What can hang from each mark
z623: z585
z585: z111 z356 z623 z853
z645: z111 z356
z111: z294 z585 z645 z718
z356: z294 z585 z645 z718
z718: z111 z356 z853 z956
z853: z294 z585 z718
z294: z623 z853

Every row comes from one small tree of marks. Brackets hold a mark, then the marks that hang from it, in the order of their numbers. Every link used is in the known rows. Which tree was each row made from?
In the rows, zero is written as 128.
Known rows
(z294 z623 (z853 (z718 z356 z956))): [ 75 142  84 162 164 158 138 107 135 131 171 161 133 164 115 112 155 154
 142  85 192 108  73 155 111 166  99 129 104 122 155 160 123 164 166 180
  78 146 132 163 169]
(z585 z623 (z853 z294 z718)): [120 152  70 146 153 141 155 120 129 141 150 161 149 170 178 139 164 136
 126 113 135 109 114 124  97 152 203 141 110  99 156 161 159 146 164 170
  91  80 168 190 143]
(z623 (z585 (z356 z718) (z853 z294))): [ 99 152  91 153 159 126 163 128 134 164 121 129 138 171 135 109 129 145
 122 115 128 110  92 134 117 126 122 125 105 102 144 163 171 150 154 168
 106  76 159 184 141]
(z853 (z294 (z623 z585))): [115 131  59 151 126 159 144 108  88 165 125 159  91 150 120 110 142 152
 133  93 154 121  81 145 100 139 242 129 109  91 143 142 157 156 152 170
 101  87 134 218 160]
(z111 z294 (z645 z356)): [103 133 119 140  86 132 113 127 121 166 146 120 147 148 139  71 140 144
 146  98 182  98 110 139  85 148 155 128 103 122 150 130 135 139 123 146
  66 104 126 137 138]
(z585 z356 z623): [115 121 111 153 120 138 132 104 114 135 111 157 176 156 147 117 156 152
 127  96 135 114  96 142 117 137 145 139 114 100 157 161 149 147 158 182
  86  57 141 152 150]
(z718 (z111 z585) z356 z853 z956): [131 132 113 167 168 151  75 127 126 133 152 133 137 165 113  93 172 138
 133  98 178 107  98 133 127 195  39 128 116 121 167 203 123 145 160 174
  62  90 154 108 167]
(z294 z623 (z853 (z718 (z356 (z645 z111))))): [ 86 134  96 153 156 172 103 115 130 134 167 156 128 167 110 107 141 140
 136  73 193 114  98 153 109 156 151 127 110 121 146 151 150 175 160 175
  78 146 130 143 162]
(z623 (z585 (z356 z294 z718))): [102 150 103 158 134 129 150 127 133 165 116 119 127 162 119 117 128 150
 137 126 141 113  93 143 123 134  54 119 111  97 144 153 136 142 139 171
 110 115 137 153 141]
(z853 (z294 z623) (z718 (z356 z645) z956)): [125 168  77 157 168 160 121  67 116 124 164 165 122 143 134 102 158 150
 152  79 175 102  88 140  90 162 175 125 117 118 162 142 131 151 167 168
  79 133 163 140 156]
(z853 z294 z585 (z718 z111)): [143 160  61 155 131 143 104 109 160 140 168 112 114 171 145 121 159 125
 147 115 152 117 128 118  99 150 169 106 127  98 162 159 149 145 160 151
  89 154 165 167 138]
(z718 (z111 z294) (z356 z585) z853): [ 95 107 105 158 120 165  84 127  97 154 135 109 130 179 122 117 153 141
 142 116 160 105  87 122 109 177  69 141 129 103 156 149 118 152 164 171
  85 114 143 107 139]
(z645 (z111 (z585 z853)) (z356 z294)): [ 95 132 107 144  99 132 111 143 126 169 134 104 147 159 134 109 155 133
 128  99 177 110 149 136 121 145  94 135 103 114 144 183 142 138 124 158
  88 121 120 115 155]
(z623 (z585 z356)): [113 125 103 155 130 130 139 111 117 160 113 146 137 164 125 101 134 150
 132  97 136 121  90 150 125 130 152 120 104 102 162 161 153 155 150 173
  96  87 141 172 152]
(z111 z585 z645): [107 114 111 155 108 131 104 144 120 148 143 135 127 164 126  89 147 134
 133  88 169 131  94 140  98 172 173 124  88 103 136 180 125 145 135 164
  67  77 137 148 153]
(z645 z111 (z356 z294 z585 z718)): [118 141 117 149  82 133 112 124 121 183 113  74 116 157 133 154 144 141
 140 116 174  98 124 139 122 143  45 130 114 110 128 153 120 143 137 161
  98 163 114 114 142]
(z718 (z111 z585) z853): [150 114 107 167 137 153  86 166 121 154 143 128 130 174 114  94 166 125
 123 109 153 132 110 130 117 182 108 128 115  98 148 185 156 155 151 166
  70  79 142 142 165]
(z853 (z294 z623) (z585 z356) (z718 z956)): [ 73 154  52 154 124 147 130  69 153 132 156 131 153 150 136 104 156 148
 145  89 149 126  86 132  97 132 173 116 114  94 162 157 137 144 167 165
 102 136 159 165 142]
(z111 z585): [120 111 106 160 122 129 123 143 114 155 134 132 130 164 137 100 156 135
 130 100 155 136  97 144 111 170 123 124 101  97 138 178 127 149 150 171
  73  87 133 152 165]
(z294 (z853 z585)): [ 95 113  80 144 139 141 126 140 138 155 147 151 130 186 134 100 143 137
 136 109 167 126  74 144 124 149 119 115 108 113 138 175 147 173 157 163
  78  89 129 157 156]
(z111 (z585 z356 z623 z853) z645): [ 62 114 113 148 120 130 118 137 137 125 136 149 193 168 140 116 150 140
 115  81 150 124  90 128 105 154 159 142  81  98 138 194 137 143 148 177
  81  20 150 150 139]
(z585 (z356 z294 z718) z623): [106 148 107 155 125 137 143 122 136 139 112 127 165 154 143 138 151 154
 132 127 141 104 100 134 116 143  32 139 122  94 137 153 132 136 146 180
 102  91 137 132 137]
(z645 (z111 z585 (z718 z853))): [134 101 122 162 122 158  83 181 128 184 120 114 131 168 126  80 153 116
 114 105 152 128 129 142 117 174 129 135 112 112 139 186 162 146 154 175
  60 111 135 126 160]
(z585 z853): [127 118 111 154 138 131 153 134 119 151 143 147 145 178 156  96 155 136
 134 106 145 125  93 149 113 151 166 138 103 117 156 168 158 160 155 172
  76  84 157 150 159]
(z111 z294 z585): [ 89 111 110 154 105 138 127 142 116 174 141 112 140 160 156  81 147 135
 132 110 160 132  96 134  97 171  96 124 104  89 132 152 119 135 146 168
  75  95 131 145 157]
(z645 (z111 z294)): [115 119 126 145  93 153 109 116 116 188 138 101 124 159 156  58 143 131
 133 100 167 119 125 141 103 148 151 128 117 113 152 139 155 134 145 172
  76 132 142 130 155]
(z294 z623 (z853 (z585 z356) z718)): [ 40 121  64 156 128 154 133 125 160 130 159 142 162 175 112 120 142 144
 137  92 160 137  73 146 110 134 133 122 107  98 142 159 140 175 162 169
  96 131 126 173 149]
(z623 (z585 z111 (z356 z294) (z853 z718))): [ 77 138  85 158 141 136 155 115 144 152 173 129 145 173 131 127 135 140
 140 103 140 105 114 142 125 121 134 124 116  95 154 158 136 139 149 166
 113 143 174 159 128]
(z853 (z718 z111 (z356 z645) z956)): [173 170 131 166 180 140  94  79 151 118 181 140 136 159 141 110 162 135
 158  88 179  96 114 143 115 176  88 108 116 132 182 161 125 147 170 168
  57 153 176  95 160]
(z111 (z294 (z853 z585))): [ 69 113  89 138 118 148 129 140 138 173 155 130 141 179 151  76 134 138
 138 119 172 124  74 133 107 149  96 116 112 107 134 146 139 158 152 162
  78 101 131 148 149]
(z356 z294 (z645 (z111 (z718 z956)))): [176 145 144 152 137 159  97 110 131 170 144 141 125 152 145  70 146 126
 144  97 177 107 121 144 115 159 117 120 118 132 149 150 154 140 150 177
  59 132 158  65 163]
(z356 z294 (z585 z111 z623) z718): [110 124  97 154 108 146 137 118 117 162 146 106 116 161 148 192 147 144
 140 123 161  95  79 135 122 155  46 139 125  75 101 147  85 139 163 178
 105 119 148 148 129]
(z718 z356): [116 125 102 156 140 136 122 112 104 135 127 146 131 164 134 100 155 150
 147 101 161 104  96 154 115 161 124 135 120 123 164 165 123 154 154 172
  78 116 140 130 152]

Write each row's tree
[152 123 128 147 141 139 127 117 113 155 123 142 136 164 167 175 139 136
 135 106 151 114  61 138 114 164  96 128 103  91 112 149 112 167 180 179
  77  56 146 137 145] => (z356 (z585 z623) z645 z718)
[190 138 126 151 156 170  82 124 118 179 135 156 124 157 141  48 150 121
 126  90 161 110 116 138 109 160 180 125 122 134 149 158 194 153 162 168
  51  86 166 100 163] => (z356 (z645 (z111 (z718 (z853 z294) z956))))
[102 111 122 151 130 147 132 104 124 162 193 122 148 177 170 134 137 121
 145  87 153 114  81 136 101 150 158 126 112  92 124 127 119 157 178 165
  77 119 183 120 131] => (z356 (z585 (z111 z294) (z853 z718)) z645)
[114 135 121 152  85 150  97 118 128 150 165 111 138 141 117  94 147 144
 146  87 198 100 113 140  85 150 169 128 106 115 149 124 143 143 132 153
  67 123 125 149 151] => (z718 (z111 (z294 z623) (z645 z356)))
[139 113 150 149 121 156  86 147 129 181 143 116 141 156 152  67 135 114
 126  93 169 123 122 138 101 167 125 118 108 111 126 147 150 142 155 172
  50 110 146  92 159] => (z356 (z645 (z111 z294 z585 z718)))
[117 131 126 140  81 139 106 118 119 187 133  96 142 146 150  71 144 140
 136  97 180 100 143 145 108 136 131 128 115 123 154 137 157 137 133 155
  72 137 122 130 153] => (z645 (z111 z294) z356)
[ 90 152  75 155 153 130 158 113 134 154 136 143 143 175 136 114 139 142
 128 106 122 116 107 131 109 125 186 122 103  99 166 161 172 149 154 165
 108  98 165 189 139] => (z623 (z585 z356 (z853 z294 z718)))
[110 111 115 159 132 174 133 147 122 183 146 136 146 149 139  63 152 138
 134 114 165 116  75 149  93 173 116 144 115 114 146 134 141 146 165 177
  58 113 140 132 164] => (z111 (z294 z623) (z718 z853 z956))
[162 154 132 148 134 150 106 127 136 170 143 114 113 156 142  89 136 126
 140 114 172 113 121 142 114 154  66 121 123 115 129 143 148 145 138 167
  80 134 146  87 150] => (z356 z294 (z645 z111) z718)
[125 132 100 139 114 138  89 153 150 179 128  91 143 161 133 100 145 128
 129 117 169 107 130 145 127 140  77 129 120 125 145 177 149 156 143 146
  78 128 124 134 141] => (z645 z111 (z356 (z718 (z853 z585))))
[115 132 105 161 109 135 146 131 113 170 118  97 103 172 138 159 145 143
 148 135 151 118  75 136 112 162  34 130 113  87 119 148 100 148 151 174
 103 136 131 124 140] => (z356 z294 z585 z718)
[101 120  79 140 139 160  51 130 140 116 151 147 150 171 118 120 156 139
 139 103 176 101  95 123 115 170 139 136 121 120 167 190 117 156 155 162
  77  66 152 131 126] => (z718 (z111 z645) z356 (z853 (z585 z623)))
[105 134  93 154 127 143 112 134 136 167 152 106 127 173 153  95 156 119
 117  96 153 129 141 127 104 157 175 127 103 101 144 182 163 136 151 168
  85 124 156 159 154] => (z645 (z111 (z585 (z853 z294 z718))))
[125 132  90 144 160 141 121 135 156 160 146 135 149 163 161 118 155 137
 131 129 157 116  68 138 125 168  48 129 112 111 142 186 116 152 171 168
  76  64 151 151 149] => (z356 (z718 (z853 (z585 z623)) z956))
[ 93 107  80 145 133 147 118 136 143 155 176 144 128 180 127 102 140 135
 136  98 177 113  78 148 131 141 128 114 121 108 125 172 138 167 160 162
  77 105 145 162 149] => (z294 (z853 (z585 z111)))
[104 121  95 141 122 151 107 130 118 163 133 133 139 164 162 111 157 128
 106  90 156 120 126 124 114 156 181 139 102  98 137 190 160 137 155 179
  86  61 149 169 158] => (z645 (z111 (z585 z623 (z853 z294))))
[ 89 132  81 161 120 148 142 131 113 163 140 131 108 192 130 155 147 141
 147 120 158 123  82 128 111 162  78 124 107  93 133 149 119 160 151 173
 104 147 127 139 146] => (z356 (z294 (z853 z718)) z585)
[ 88 152 102 154 140 144 145 138 140 142 119 140 165 167 131 135 145 155
 125 129 155 102  89 130 123 144   4 135 118 100 126 157 142 146 145 181
 100  81 127 140 145] => (z585 (z356 (z294 z853) z718) z623)
[113 151 100 158 146 142 150 163 139 165 139 125 110 177 124 110 142 143
 137 139 172 109  89 139 116 162   4 123 118 111 121 153 140 153 136 169
  90 126 123 134 155] => (z356 (z294 z853) z718)
[148 118 121 150 158 157 104 118 121 130 157 170 152 147 145 133 150 137
 139  86 169  75 103 157 123 159 143 139 134 118 132 153 118 151 177 178
  55  95 167 123 140] => (z585 (z111 (z718 (z356 z645))) z623)
[104 107 114 143 121 144 110 134 127 161 136 129 151 167 162 115 156 126
 109  89 160 125 121 137 122 159 161 139  95 102 140 197 141 142 158 183
  78  65 145 156 161] => (z645 (z111 (z585 z623 z853)))
[162 148 108 161 154 175 102 153 129 147 155 131 118 154 105 110 149 131
 141 119 170 120  94 135 105 169  63 133 129 101 128 136 152 164 145 165
  82 108 142 108 156] => (z356 (z294 z623) z645 (z718 z111 z853))
[ 90 136 100 155 136 149 144 142 139 170 165 129 136 179 152  82 142 135
 138 119 166 119  98 134  96 161  92 118 111 107 145 131 147 150 150 164
  77 138 136 156 152] => (z111 (z294 (z853 z718)))
[123 149 141 160 149 139 124 112 160 132 175 123 191 174 155  91 146 125
 139  96 140 119 119 127  99 142 117 119 111 110 166 139 173 150 161 164
  73 116 180  98 141] => (z585 (z356 z645) (z853 (z718 (z111 z294))))
[ 94 130 106 151 130 162 113 102 153 155 188 123 135 161 133  83 149 144
 140  96 202 115  71 133 112 160  81 110 107 109 143 150 131 150 166 173
  68 117 141 147 172] => (z718 (z111 (z294 z623 (z853 z585))) z956)
[109 144 121 151 127 121 113 121 153 163 158 101 162 157 153 109 161 127
 125  85 177 109 146 142 122 153 104 123  89 125 160 195 138 138 147 159
  69 136 140 134 164] => (z645 (z111 (z585 (z853 (z718 z956)))) z356)
[ 93  99  80 148 134 159 104 124  80 143 105 160 142 176 135 154 159 152
 134 107 145 106  66 134 120 169 119 157 118 103 152 176 106 166 172 182
  93  58 135 142 137] => (z718 (z356 (z585 z623)) z853)
[116 143  80 143 144 133 127  88 167 139 167 143 155 161 184 139 161 136
 147 109 158 117  88 138 117 157 133 115 104 107 166 181  96 143 177 168
  79 112 163 162 147] => (z853 (z585 z623) (z718 z956))
[129 115 103 145  99 126 130 109  95 156 107 142 149 155 152 173 157 152
 139  97 155  99  90 142 119 144 142 139 101 103 142 158 117 163 159 166
  85  74 118 163 149] => (z645 (z356 (z585 z623)))
[185 168 109 167 166 151 110 134 140 164 151 115 109 163 130  85 164 133
 128 126 160 102 103 129 112 175  59 123 127 115 148 166 170 140 159 164
  69 100 163 143 162] => (z356 (z718 z111 (z853 z294) z956))
[ 99 131 109 153 152 155  97 113 124 148 153 141 125 188 129 128 138 132
 138  86 178 110  95 139 119 161 110 119 108 120 143 159 137 171 168 173
  78 140 140 116 150] => (z294 (z853 (z718 (z356 z585 (z645 z111)))))
[133 120 129 158 128 150  94 132 123 161 122 118 126 162 133  88 148 131
 135  99 167  98 133 156 119 161 131 136 122 136 157 167 148 144 158 179
  63 155 142 108 154] => (z645 (z111 (z718 z356)))
[ 67 138  78 157 148 147 152 122 127 125 160 139 145 170 136 133 158 145
 150 108 159 112 102 146 101 158 134 147 113 112 165 156 118 152 152 172
 101 154 149 137 143] => (z585 (z853 (z718 (z356 (z294 z623)))))
